Each row was made from one walk, in order. Every step used is in the known rows, and no mark comes twice. Write each row's walk.
Known rows
berof/tobun/vogudav/vadal: [-0.51 -2.40 -1.31 -0.90  1.49  1.18 -1.87  1.41  0.00  1.47  1.71 -0.47
  0.87  1.30 -1.47  1.33  3.14 -4.98  0.79  1.16 -1.39]
tobun/berof/vadal: [-1.10 -1.66  0.78 -0.78  3.09  2.23 -2.82 -1.83  0.34  1.52  2.07 -0.65
 -0.37  0.66 -1.90  0.63  3.21  0.33 -1.00  0.10 -2.15]
tene/vogudav/vadal: [ 1.05 -3.13 -2.02 -1.11  1.06 -0.16 -3.68  4.86  1.00  1.69  1.09 -1.22
  0.90 -0.98 -0.55  2.07  2.54 -3.29  3.03 -0.26 -1.62]
berof/vadal/vogudav/tobun: [-1.42  0.91 -2.73  0.02 -0.42  0.69 -1.23 -3.73  0.02  0.94  2.47 -1.05
 -0.46 -0.29 -0.79  1.43  1.97 -3.33  0.17  0.62 -2.67]
vadal/berof: [ 1.64 -1.87 -1.63  0.06  2.53  1.29 -3.74 -2.74  1.94  1.18  1.35 -1.06
  0.87  1.59 -2.33  1.85  0.83 -0.78 -0.79 -0.39 -2.85]
tobun/sisimag: [ 7.11 -2.11  0.66 -0.21  2.60  2.55 -1.94 -2.04 -2.56  1.88  1.52 -1.59
  2.16  1.01  0.73  1.02  1.27  1.71  1.65  0.29 -0.29]
pofadi/vogudav/tene: [-1.24 -2.50 -1.94  2.38  4.26  0.04 -2.65  3.06 -0.31  3.52  1.45 -1.98
  0.35 -2.33 -1.43  0.33  1.18  1.82  4.47 -0.44 -1.98]
vogudav/tobun/pofadi: [ 2.97 -1.49 -3.22 -1.33  2.38  2.90 -0.36 -3.72 -1.11  3.81  1.57 -1.13
  1.39  1.58 -0.31 -0.17  2.72 -3.11  4.19  1.21 -1.38]
pofadi/vogudav: [ 2.57 -2.90 -1.71  2.02  5.24  1.33 -3.55  0.91  1.09  2.44  1.59 -1.87
  0.62  0.99  0.06  0.80  2.02 -0.22  3.52 -0.75 -3.10]
pofadi/tobun/vogudav: [ 1.81 -1.44 -2.47  0.35  3.32  1.86 -2.38 -2.31 -0.25  2.76  2.29 -0.85
  1.58  3.37 -1.15  0.65  2.10 -5.06  3.12  2.05 -0.56]
berof/tobun/sisimag: [ 6.37 -1.53  1.36 -0.53  2.74  2.79 -1.69 -3.43 -3.59  0.47  0.94 -1.44
  1.43  1.55 -0.23 -0.28  1.76  1.70  0.86  0.30  0.22]
tene/vogudav/vadal/berof/tobun: [-0.01 -1.68 -0.78 -0.90  1.94  0.75 -3.47 -1.16  0.54 -0.88  0.32 -0.86
 -0.06  1.08 -3.01  0.29  2.07 -2.11 -0.70 -0.30 -1.80]
pofadi/tobun/berof/vadal/vogudav: [-1.78 -0.78 -2.03  0.28  2.16  0.76 -3.08 -3.31  1.72  1.15  1.53 -0.21
 -0.05 -0.09 -1.16  1.33  1.41 -3.20 -1.50  1.14 -3.15]
vogudav/vadal/berof: [ 0.12 -2.21 -1.61 -0.76  1.32  0.48 -3.57  0.94  2.82  0.55  1.46 -0.81
  0.72  0.51 -2.09  2.61  1.23 -3.03 -0.99 -0.50 -2.92]
tene/vogudav/tobun: [ 2.57 -0.57 -2.63 -0.55  0.74  0.43 -2.07 -1.41 -0.92  1.50  1.73 -1.81
  0.28  0.01 -1.17  0.88  2.32 -1.90  4.05  0.16 -0.66]
sisimag/tobun/pofadi/vogudav/vadal/berof: [ 0.61 -2.86 -1.68 -0.02  2.06 -0.11 -3.12  0.72  3.73  0.04  1.11 -0.91
  0.90  0.76 -1.67  2.04  1.44 -4.55 -0.06 -0.31 -3.54]
vadal/berof/tobun/pofadi/vogudav: [ 1.61 -3.25 -1.78  1.46  5.92  1.71 -2.65 -1.48  1.49  2.21  0.73 -1.26
  1.12  1.58 -0.73 -0.46  2.15 -1.91  3.20  0.36 -3.40]
sisimag/tobun/pofadi/vogudav/vadal: [ 1.33 -3.33 -1.97 -0.36  2.40  0.61 -2.20  3.76  1.78  1.43  1.30 -1.24
  0.82  0.24  0.37  1.21  3.06 -4.78  3.15 -0.33 -2.80]
pofadi/tobun/vogudav/vadal/berof: [-0.50 -2.03 -1.94 -0.47  1.66  0.21 -3.29  0.55  3.05  0.61  1.78 -0.45
  1.14  1.30 -2.33  2.44  1.28 -5.61 -0.46  0.80 -2.35]

Write each row's walk
[-4.77 -0.99 -2.45  1.67  1.37 -0.25 -2.29  0.09 -0.01  3.02  1.54 -1.08
  0.15 -3.14 -1.79  1.01  0.77  0.39  0.82  0.67 -2.63]
berof/vadal/vogudav/tene
[-3.52 -1.11 -1.73  1.12  1.19 -0.70 -1.86 -1.32  0.25  1.89  1.17 -0.85
 -0.15 -2.60 -2.61  0.71  0.97 -0.11 -0.10  0.69 -2.07]
sisimag/tobun/berof/vadal/vogudav/tene
[ 2.06 -3.25 -1.86  1.33  6.05  2.10 -2.39 -1.09  0.57  2.74  0.78 -1.42
  1.07  1.59 -0.24 -0.77  2.63 -1.55  4.16  0.31 -2.94]
berof/tobun/pofadi/vogudav
[ 1.01 -1.86 -1.14  0.59  3.39  2.28 -1.65 -4.86 -1.31  2.19  1.53 -0.56
  1.36  3.56 -2.41  0.06  2.68 -2.73  0.82  2.08 -1.00]
berof/tobun/vogudav
[-1.72 -2.15 -2.04  1.54  2.93  0.52 -1.48 -0.20 -1.23  4.32  1.87 -1.16
  1.36 -0.81 -2.52  0.67  1.36  0.00  3.10  1.55 -0.74]
tobun/vogudav/tene
[ 0.21 -2.07 -2.24 -1.08  1.48  0.89 -2.36  3.15  0.86  1.81  2.24 -0.66
  1.02  1.18 -0.58  1.70  2.73 -6.66  2.41  1.12 -1.08]
pofadi/tobun/vogudav/vadal
[ 3.95 -0.18 -0.01 -0.04  0.45  1.33 -0.70 -3.57 -2.05  0.69  2.14 -1.27
  1.34 -0.40  0.63  1.44  1.30 -0.86  0.37  1.12 -0.93]
berof/vadal/vogudav/tobun/sisimag
[-2.30 -1.75 -1.57  1.31  2.95  0.72 -1.31 -1.01 -1.92  3.36  1.40 -1.08
  0.85 -0.49 -3.15 -0.27  1.71  0.06  2.53  1.58 -0.41]
berof/tobun/vogudav/tene
[ 3.40 -1.12 -1.66 -1.24  2.89  1.34 -1.33 -4.62  0.13  1.51  1.35 -0.41
 -0.05  0.71 -2.75  0.85  1.96 -1.82  0.06  0.99 -0.71]
vadal/vogudav/tobun/berof
[-1.32 -1.05  0.40 -0.84  2.04  1.24 -2.30 -1.89  0.25  1.00  2.16 -0.78
 -0.49 -0.22 -2.21  0.61  3.30 -0.81  0.00  0.40 -1.69]
tene/vogudav/tobun/berof/vadal
[-4.21 -1.35 -1.93  1.34  1.99 -0.31 -2.16 -0.31  0.16  2.91  1.36 -0.80
  0.06 -3.19 -2.45  0.89  0.82  0.52  0.41  0.93 -2.24]
tobun/berof/vadal/vogudav/tene
[ 0.03 -3.09 -1.93  0.13  2.93  0.27 -3.34  1.76  3.77  1.03  1.31 -0.83
  1.14  0.29 -1.57  2.19  1.37 -3.98  0.30 -0.09 -3.71]
tobun/pofadi/vogudav/vadal/berof
[ 0.11 -0.97 -3.44 -0.72  1.54  2.09 -0.34 -4.59 -0.02  3.32  1.68 -0.68
  1.19  0.61 -0.17  0.33  2.38 -4.35  2.42  1.86 -2.63]
berof/vadal/vogudav/tobun/pofadi
[ 0.96 -2.48 -2.02 -1.53  3.12  2.63 -1.66 -3.12  0.11  2.04  0.39 -0.56
  1.37  1.92 -1.78 -0.57  2.54 -3.32  1.34  1.03 -2.15]
vogudav/vadal/berof/tobun/pofadi
[ 1.21  0.53 -3.55 -0.14  0.10  0.84 -1.14 -3.93 -0.33  1.41  2.03 -1.16
 -0.10  0.21 -0.78  1.42  1.51 -3.25  1.15  0.62 -1.96]
vadal/vogudav/tobun
[-0.49 -2.48 -1.61 -0.26  1.61  0.31 -3.03  0.03  3.01  0.99  1.71 -0.42
  1.38  1.12 -2.47  2.79  1.31 -4.51 -1.24  0.79 -2.90]
tobun/vogudav/vadal/berof
[-1.88 -1.24 -1.70  0.45  2.12  0.77 -2.86 -3.90  1.77  1.64  1.49 -0.18
  0.20 -0.24 -1.35  1.73  1.46 -2.02 -2.22  1.18 -3.59]
tobun/berof/vadal/vogudav
[ 3.04 -1.98 -1.44  0.57  1.41  1.23 -1.40 -5.81 -0.31  1.53  1.79 -0.88
  1.56  4.17 -1.79  1.06  2.43 -3.91  0.84  1.61 -1.11]
sisimag/tobun/vogudav
[ 1.72 -2.34 -2.02 -1.02  3.80  3.02 -1.74 -4.98 -0.27  2.35  0.34 -0.69
  1.40  2.50 -1.85 -0.84  2.30 -2.19  1.46  1.08 -2.04]
vadal/berof/tobun/pofadi
